Each row comes from the steps of one walk. Every step used is in the known rows, and no mark comes twice. Write the walk behind each row, first mark first.
Known rows:
J/S/P: [ 0.185  1.295  4.557  0.914  4.126  0.252 -3.009 -4.121  2.018 -0.890
  0.719 -3.065  3.927 -5.076  3.086  2.669 -0.792 -1.294 -1.815 -4.224]
J/S/P/U: [ 0.992  2.253  4.647  1.825  6.657 -0.581 -0.460  0.189  1.611 -1.710
  0.721 -3.829  4.492 -5.329  3.294  3.045 -1.207 -0.692 -0.215 -5.984]
U/E/M/P/J: [ 1.306  6.712  3.333 -0.584  2.169 -1.178 -0.368 -3.315  3.210 -2.693
  1.799 -1.825  3.801 -0.539  1.936  1.042  1.079 -1.469 -3.846  1.451]
J/S/P/E/U: [-2.466  2.008  5.251  1.445  5.678 -2.473  1.512  1.279  1.567  0.805
  2.360 -5.220  2.920 -7.074  2.190  3.326 -1.267 -1.459 -0.286 -4.207]
P/E/U: [-3.070  4.216  5.136  1.110  4.055 -3.216  2.306  5.326  1.040  1.211
  2.922 -3.220 -0.232 -4.526  2.380  2.837 -0.837 -0.463  0.254 -2.837]
U/E/M/P: [ 2.280  6.204  3.547 -0.574  1.975 -0.591  0.803 -5.939  2.532 -2.949
  1.628  0.054  3.446 -1.321  3.843  2.286  0.982 -1.826 -2.524  0.384]
S/U/P/E/M: [-4.443  5.438  5.300  2.834  3.406 -0.893  2.786  2.648  2.342 -2.476
  0.217 -0.212  2.284 -1.955  4.230  2.392  0.738 -3.365 -0.158  0.132]
J/S/U/P/E/M: [-1.330  3.559  5.273  2.706  4.184  0.095  1.583 -0.483  1.725 -1.651
 -1.471 -1.974  3.662 -3.993  3.822  1.879  0.005 -3.911 -0.381 -3.150]
E/P: [-1.479  3.989  4.321 -0.290  2.668 -0.486 -1.728  3.903  1.342 -1.488
  0.803 -0.351  2.261 -4.641  2.657  2.774 -0.555  0.708 -1.077  0.270]
M/P/J/S: [ 5.444  1.894  3.328 -1.287  2.007  0.502 -4.411 -2.387  2.999  0.774
 -0.860 -5.462  4.587 -4.985 -0.041  0.879 -0.818 -0.961 -4.072 -1.851]
S/U/P: [-3.218  4.781  5.334  1.956  2.395  0.759  0.849  0.795  2.167 -2.263
 -0.313  0.211  2.292 -0.041  4.449  2.907  0.536 -1.575 -0.010 -4.090]
M/P/E/U: [-0.785  4.325  4.347 -0.330  2.813 -2.676  2.783  2.556  2.696  1.494
  2.608 -3.974  1.041 -6.171  1.758  3.082 -0.992 -0.436 -0.774 -1.632]
U/P/E/M: [-1.155  4.736  4.648  1.658  3.255 -0.988  0.897 -0.222  2.471 -2.464
  1.357 -2.010  1.992 -2.335  4.506  1.411  0.192 -3.077  1.539  1.934]
P/J/S/U: [-0.058  2.686  4.912  1.243  3.339 -0.129 -3.069  3.291  1.033  0.820
 -1.841 -2.960  2.796 -3.079  0.504  1.264 -0.297 -1.275 -4.142 -5.777]
E/U/P/J: [-1.950  5.345  4.833  0.466  2.144 -0.416 -0.611  3.899  2.760 -2.225
  1.672 -4.481  1.542 -0.117  2.743  1.776 -0.196 -0.542 -0.338 -1.068]
U/P/J: [-1.109  4.489  4.329  0.581  2.419  0.751 -2.503  0.813  3.153 -2.246
  0.685 -3.659  2.680  0.511  2.227  0.935  0.385 -0.996  0.253 -0.532]
J/S/U/E: [-0.147  4.191  5.031  1.439  4.388 -0.378  0.186 -2.940 -0.399 -0.805
 -1.033 -0.346  3.368 -1.328  2.122  2.471  0.283 -1.077 -1.116 -8.740]
S/P/J: [-3.143  4.016  4.402  1.029  3.965 -0.953 -2.159  2.405  3.239 -1.289
  2.530 -3.174  3.011 -1.751  1.357  2.084  0.272 -0.770 -2.144 -0.200]
M/P/J/S/U: [ 2.124  2.914  4.091  0.143  1.911  0.501 -2.378 -0.199  2.528  1.214
 -1.852 -3.749  4.382 -4.179 -0.467  1.745 -0.229 -1.491 -4.950 -4.400]
J/S/U/E/M: [ 0.121  4.666  4.876  1.619  3.801 -0.790  0.598 -2.774  0.237 -2.258
 -1.077  0.172  3.870 -1.483  4.253  2.279  0.662 -2.531 -2.973 -5.983]
J/S: [ 2.426  1.462  4.436  0.309  2.950  0.098 -3.909 -2.542  0.833  0.367
 -0.563 -3.030  3.035 -4.735  2.931  1.631 -1.054 -0.801 -1.496 -4.500]

Write each row's walk:
[-0.698  6.535  4.540  1.223  6.439 -1.839  2.502  0.120  0.478 -2.305
  1.818 -0.862  2.365  0.670  2.973  2.137  0.047  0.078  2.078 -5.807] | P/U/E
[ 2.815  3.269  3.913  0.439  1.456  0.035 -1.950  0.294  3.008 -0.712
 -1.931 -2.886  4.380 -4.805  1.473  1.773  0.236 -2.708 -7.095 -1.755] | E/M/P/J/S/U
[-2.277  6.802  4.698  1.930  7.491 -1.853  2.379 -0.166  1.437 -3.314
  3.326 -1.188  3.411  0.206  3.363  3.085  0.268 -0.123  1.942 -5.165] | S/P/U/E
[ 0.623  5.082  4.489  1.996  7.428 -1.258  1.961 -2.954  1.417 -4.425
  1.392 -2.177  5.854 -2.555  4.246  2.633 -0.089 -1.900 -0.231 -4.673] | J/S/P/U/E/M
[ 2.457  4.251  3.295 -0.615  0.710 -0.398 -2.373  0.385  3.785 -1.516
  0.814 -2.809  3.114 -3.203  2.171  1.547  0.196 -1.903 -5.203  3.448] | E/M/P/J
[-1.297  4.855  4.897  0.424  5.232 -0.027  0.710  0.664 -0.224 -1.807
 -1.234  0.607  4.878 -3.516  1.243  2.815  0.136 -0.241 -1.084 -6.629] | J/S/U/E/P
[-2.922  6.868  5.015  2.059  3.485 -1.649  1.350 -0.370  0.779 -2.947
  0.388  1.951  1.858  0.335  4.928  2.805  1.410 -1.790 -2.821 -3.174] | S/U/E/M
[ 0.300  2.031  5.073  1.633  3.204 -0.159 -2.186  0.650  0.500  0.440
 -1.845 -1.192  2.594 -4.587  2.742  2.506 -0.661 -1.170 -2.980 -7.648] | J/S/U
[-2.359  6.381  4.019 -0.566  4.308 -1.192 -1.117  3.392  1.318 -2.137
  1.772 -1.117  3.437 -0.496  0.317  1.484  0.687  0.689 -1.055 -0.124] | U/E/P/J
[-4.506  4.884  5.444  2.443  4.076 -0.847  2.027  3.081  2.049 -0.518
  0.461 -0.752  2.098 -1.448  2.729  2.457  0.508 -2.259  2.165 -3.335] | S/U/P/E
[ 2.480  5.018  4.142  0.607  2.821 -0.065  0.729 -6.233  1.946 -2.096
 -1.052 -0.170  4.973 -3.092  3.255  2.649  0.529 -2.681 -4.281 -4.792] | J/S/U/E/M/P
[-0.642  4.859  4.821  1.437  4.563 -0.748 -1.029 -0.291  0.220 -0.214
 -0.952 -2.096  3.772 -0.109  0.169  1.177  0.555 -1.257 -2.646 -7.258] | P/J/S/U/E
[ 1.219  3.999  3.393 -0.822  1.397 -0.254 -2.647  0.488  3.455  0.330
  0.864 -3.728  2.784 -2.768  0.696  1.305 -0.093 -0.519 -3.567  0.561] | M/P/J
[-2.126  4.418  4.067 -0.702  2.922 -0.511 -2.313  6.706  1.865 -1.136
  0.982 -2.090  2.151 -3.261  0.240  1.393 -0.157  0.750 -2.020  1.267] | E/P/J
[-1.614  3.996  4.446  1.370  3.710 -2.559  0.095  2.259  1.494 -0.354
  2.077 -1.678  0.615 -3.935  3.650  1.916 -0.195 -2.505 -1.182  1.528] | P/E/M
[ 2.128  6.460  3.640  0.189  5.174 -1.077  2.624 -2.059  1.825 -1.636
  2.045 -1.806  3.446 -0.745  2.359  2.517 -0.046  0.021  0.843 -4.721] | M/P/U/E
[ 0.596  3.437  4.830  0.107  2.893  0.270 -1.582  0.815  2.326 -1.540
 -0.535 -5.962  3.503 -2.923  2.370  1.109 -0.752 -1.000 -0.513 -4.122] | E/U/P/J/S
[-1.956  4.491  5.066  0.593  1.928 -0.174  0.317  0.948  2.232 -2.740
  1.631 -2.725  1.445 -1.881  5.021  2.646 -0.315 -0.327  0.848 -3.664] | E/U/P
[ 2.191  2.435  4.285  0.455  2.999  1.596 -3.981 -2.240  2.359 -1.470
 -1.256 -4.820  4.146 -1.944  1.374  0.282 -0.285 -1.822 -0.626 -2.650] | U/P/J/S
[ 2.231  1.564  4.197 -0.019  2.900 -0.097 -4.581 -0.210  1.381  0.754
 -0.791 -4.538  2.983 -3.486  0.503  0.639 -0.726 -0.971 -2.896 -3.284] | P/J/S
[-0.029  7.038  4.327  1.458  5.455 -2.310  2.274  1.387  0.601 -3.866
  2.079 -0.601  1.889 -0.165  4.962  2.234  0.252 -1.035  0.364 -2.988] | P/U/E/M
[ 1.633  4.603  4.027 -0.079  3.038 -0.008 -0.580 -3.031  1.771 -0.090
 -1.149 -2.609  4.890 -1.912 -0.344  1.638  0.696 -1.232 -3.983 -6.292] | M/P/J/S/U/E
[ 3.110  5.134  3.607  0.414  3.032 -0.793  1.356  2.143  2.805 -2.462
  1.146 -1.766  2.714 -4.161  4.524  2.615 -0.458 -1.351 -2.059  0.463] | E/M/P/U
[-3.145  5.372  5.109  1.852  2.559  0.318 -1.071  3.001  2.622 -2.034
 -0.370 -1.655  2.466  1.111  2.232  1.626  1.063 -1.461 -1.108 -2.650] | S/U/P/J
